Known rows, with every way that one mark hangs from another
bavu{susikuv vedi{zikorir{narud}}}: -3.13; +1.10; +0.49; -1.47; -4.04; +3.57; +6.07; -2.99; +0.62; +0.61; +0.31; -1.49; -1.17; +2.02; -0.30; +2.55; -1.29
susikuv{bavu{vedi} nurin{nezo{narud{zikorir}}}}: +2.20; -4.01; +1.43; +1.71; -0.09; +3.62; -1.07; -1.12; +2.46; -0.17; -2.51; -0.38; -1.31; -0.99; -0.82; +0.12; +1.74
nurin{nezo{narud} susikuv}: +0.78; -4.00; +1.77; -3.93; -5.95; +1.71; -0.76; +2.52; -0.45; +1.52; +1.35; -0.93; -4.17; +3.83; +0.19; -0.17; -1.50
nurin{nezo{narud{zikorir}} susikuv{bavu}}: +1.22; -2.56; +2.05; -4.07; -3.57; +2.07; -2.60; +0.94; +1.17; +0.99; -0.05; -0.03; -2.09; +2.97; -1.06; +0.47; -0.98
bavu{susikuv}: -1.57; +0.65; +2.20; -3.15; -2.05; -0.31; +3.44; -0.36; +0.19; +0.24; +0.78; -2.10; -1.87; +3.86; -0.64; +1.07; -1.26
nurin{nezo{narud{zikorir}} susikuv{bavu{vedi}}}: +0.45; -2.93; +1.44; -3.14; -4.05; +4.02; -1.19; +0.96; +1.65; +0.80; -0.46; +0.18; -2.17; +2.14; -0.57; +1.49; -0.39
nezo{nurin{susikuv}}: -0.19; -0.13; +3.52; +0.36; -3.53; +3.44; -0.59; +2.60; +0.30; +1.31; +2.23; -0.94; -2.33; +1.53; -1.77; +0.57; -0.85
kado{nezo{narud{zikorir}}}: -0.95; -2.05; +0.80; +0.12; -2.70; +0.43; -1.09; -1.27; -1.52; +0.54; +1.66; +2.31; -1.32; +1.55; -2.76; +1.49; -3.35
kado{nezo{narud{zikorir} nurin{susikuv}}}: -0.48; -1.85; +1.79; -0.13; -3.21; +2.84; -3.10; +1.28; -1.19; +0.91; +2.64; +2.39; -1.63; +0.81; -2.41; +2.00; -3.27
susikuv{bavu{vedi} nurin}: +0.51; -1.70; +2.20; +2.38; +1.56; +2.42; +0.49; -1.41; +2.43; -1.01; -1.90; -0.39; -0.83; -0.93; -1.71; -0.64; +2.17
pigo{nurin{nezo susikuv{bavu{vedi}}}}: +1.01; -1.92; +0.29; -4.59; -2.91; +3.70; +0.11; +0.74; +2.80; +0.76; -1.07; -2.37; -3.48; +1.10; -1.77; -0.21; +2.27
pigo{nurin{nezo}}: +1.74; -2.20; +0.18; -2.18; -3.66; +2.02; +1.02; -0.29; +1.44; +1.65; -0.53; -3.30; -3.78; +1.26; -2.16; -0.69; +1.40
bavu{vedi{zikorir}}: -0.69; +0.34; +0.94; +3.56; -4.21; +3.15; +3.97; -3.20; +2.18; +2.66; +0.34; -0.73; -0.59; +0.88; -1.22; +1.44; -0.88
pigo{nurin}: +0.35; -0.51; +0.56; -2.41; -1.90; +1.69; +1.48; -0.79; +1.06; +1.20; +0.09; -2.35; -2.59; +0.94; -3.49; -0.21; +1.40
pigo{nurin{nezo susikuv{bavu}} vedi}: -0.18; -1.19; -0.62; -7.84; -1.84; +1.65; +0.58; +0.18; +3.72; +0.57; -2.72; -2.50; -3.94; +0.56; -4.02; -0.46; +4.18
bavu{susikuv{nurin{nezo}} vedi{zikorir}}: +1.31; -0.59; +0.76; +1.08; -2.84; +2.74; +3.97; -2.85; +3.32; +1.84; -1.03; -2.77; -1.62; +1.68; +1.85; +1.24; +0.12
bavu{susikuv{nurin} vedi}: -1.11; -0.45; +1.51; -0.55; -0.81; +2.78; +4.50; -0.59; +1.54; -0.67; -0.53; -1.96; -2.03; +1.68; +0.61; +1.73; +0.99
nezo{narud nurin}: +0.10; -3.70; +2.74; +1.03; -3.08; +3.38; -0.64; +2.52; -1.30; +1.77; +1.88; -0.22; -2.23; -0.49; -1.99; +0.92; -1.42
susikuv{nurin{nezo{narud{zikorir}}}}: +2.97; -3.44; +1.78; +1.46; -2.14; +1.61; -1.20; -0.75; +0.75; +0.95; -0.50; -1.30; -2.45; +1.30; -0.74; -0.53; +0.32
susikuv{bavu nurin{nezo{narud}}}: +2.95; -4.79; +2.25; +0.17; +0.31; +0.61; -2.38; -0.22; +1.29; -0.14; -1.83; -0.93; -2.19; -0.05; -0.91; -2.06; +1.04

Rows
+1.06; -1.70; -1.61; -7.11; -4.26; +1.97; +0.88; -1.55; +3.61; +3.37; -1.57; -2.27; -3.59; +0.54; -3.24; +0.21; +2.54
pigo{nurin{nezo{narud} susikuv} vedi{zikorir}}
+0.23; +0.82; +1.05; +0.90; -1.48; +2.53; +4.37; -3.27; +3.03; +1.44; -0.55; -2.03; -0.65; +1.38; +0.77; +1.63; +0.16
bavu{susikuv{nurin} vedi{zikorir}}
+0.03; -1.84; +1.17; -0.34; -2.21; +3.03; +4.10; -0.16; +1.82; -0.25; -1.04; -2.73; -2.99; +1.96; +1.69; +1.36; +0.92
bavu{susikuv{nurin{nezo}} vedi}
-0.04; -3.17; +3.31; -2.11; -2.02; +3.58; -2.66; +3.47; -0.38; +0.98; +1.61; +0.60; -1.90; -0.04; -2.02; +0.62; -1.04
nezo{narud nurin{susikuv{bavu}}}
+0.11; +0.32; +3.05; +1.50; -2.63; +4.49; -0.62; +0.60; +2.35; +1.92; +0.95; -0.39; -0.73; -0.14; -1.72; +0.89; -0.49
nezo{nurin{susikuv{bavu{vedi{zikorir}}}}}
+3.05; -4.24; +1.18; +2.50; -0.75; +2.80; -0.68; -2.32; +3.07; +1.32; -2.36; -0.66; -1.17; -1.33; -0.14; -0.84; +1.10
susikuv{bavu{vedi{zikorir}} nurin{nezo{narud}}}
+1.11; +0.09; -1.04; -6.37; -2.48; +1.39; +0.46; -2.54; +5.23; +2.61; -2.68; -2.53; -2.60; +0.19; -3.82; -0.52; +3.39
pigo{nurin{nezo susikuv{bavu}} vedi{zikorir}}
+1.49; -1.52; +1.80; -2.43; -1.39; +0.86; +0.88; -0.64; +0.96; +0.37; -0.40; -2.23; -2.16; +2.95; +0.38; +0.90; -0.25
bavu{susikuv{nurin{nezo{narud{zikorir}}}}}
-0.35; -0.84; +0.43; -0.17; -3.50; +3.88; +4.51; -2.92; +1.51; +0.40; -0.92; -2.50; -2.17; +1.43; +1.18; +1.25; +0.05
bavu{susikuv{nurin{nezo}} vedi{zikorir{narud}}}
-1.48; +0.52; +0.73; -0.32; -2.10; +3.69; +4.87; -3.33; +1.24; +0.02; -0.41; -1.74; -1.21; +1.17; +0.12; +1.66; +0.06
bavu{susikuv{nurin} vedi{zikorir{narud}}}
+0.27; -2.12; +0.84; -0.92; -2.09; +3.86; +3.14; -0.56; +1.69; +0.06; -1.04; -1.89; -2.22; +1.70; +1.21; +2.47; +0.61
bavu{susikuv{nurin{nezo{narud{zikorir}}}} vedi}
-0.30; +1.78; -0.69; -6.60; -0.73; +1.07; +0.94; -3.07; +4.90; +2.18; -2.07; -1.55; -1.42; -0.15; -5.14; +0.01; +3.41
pigo{nurin{susikuv{bavu}} vedi{zikorir}}
+1.27; -2.80; +1.89; -2.86; -1.62; +0.25; +1.36; +0.31; +0.35; +0.17; -0.26; -2.50; -3.05; +2.88; +0.98; -0.02; -0.29
bavu{susikuv{nurin{nezo{narud}}}}
-0.15; -3.05; +3.04; -1.58; -3.68; +3.89; -1.60; +3.75; -1.14; +1.56; +2.60; +0.15; -2.64; +0.77; -1.49; +1.04; -1.44
nezo{narud nurin{susikuv}}
+0.20; -1.11; +2.95; -0.93; -3.43; +4.81; -2.33; +2.21; -0.20; +1.86; +2.33; +0.58; -1.25; +0.89; -2.44; +2.44; -1.48
nezo{narud{zikorir} nurin{susikuv}}
+3.14; -3.56; +2.19; +0.56; +0.45; +1.20; -2.84; -1.20; +1.87; +0.05; -2.03; -0.66; -1.23; +0.05; -1.47; -1.13; +1.01
susikuv{bavu nurin{nezo{narud{zikorir}}}}
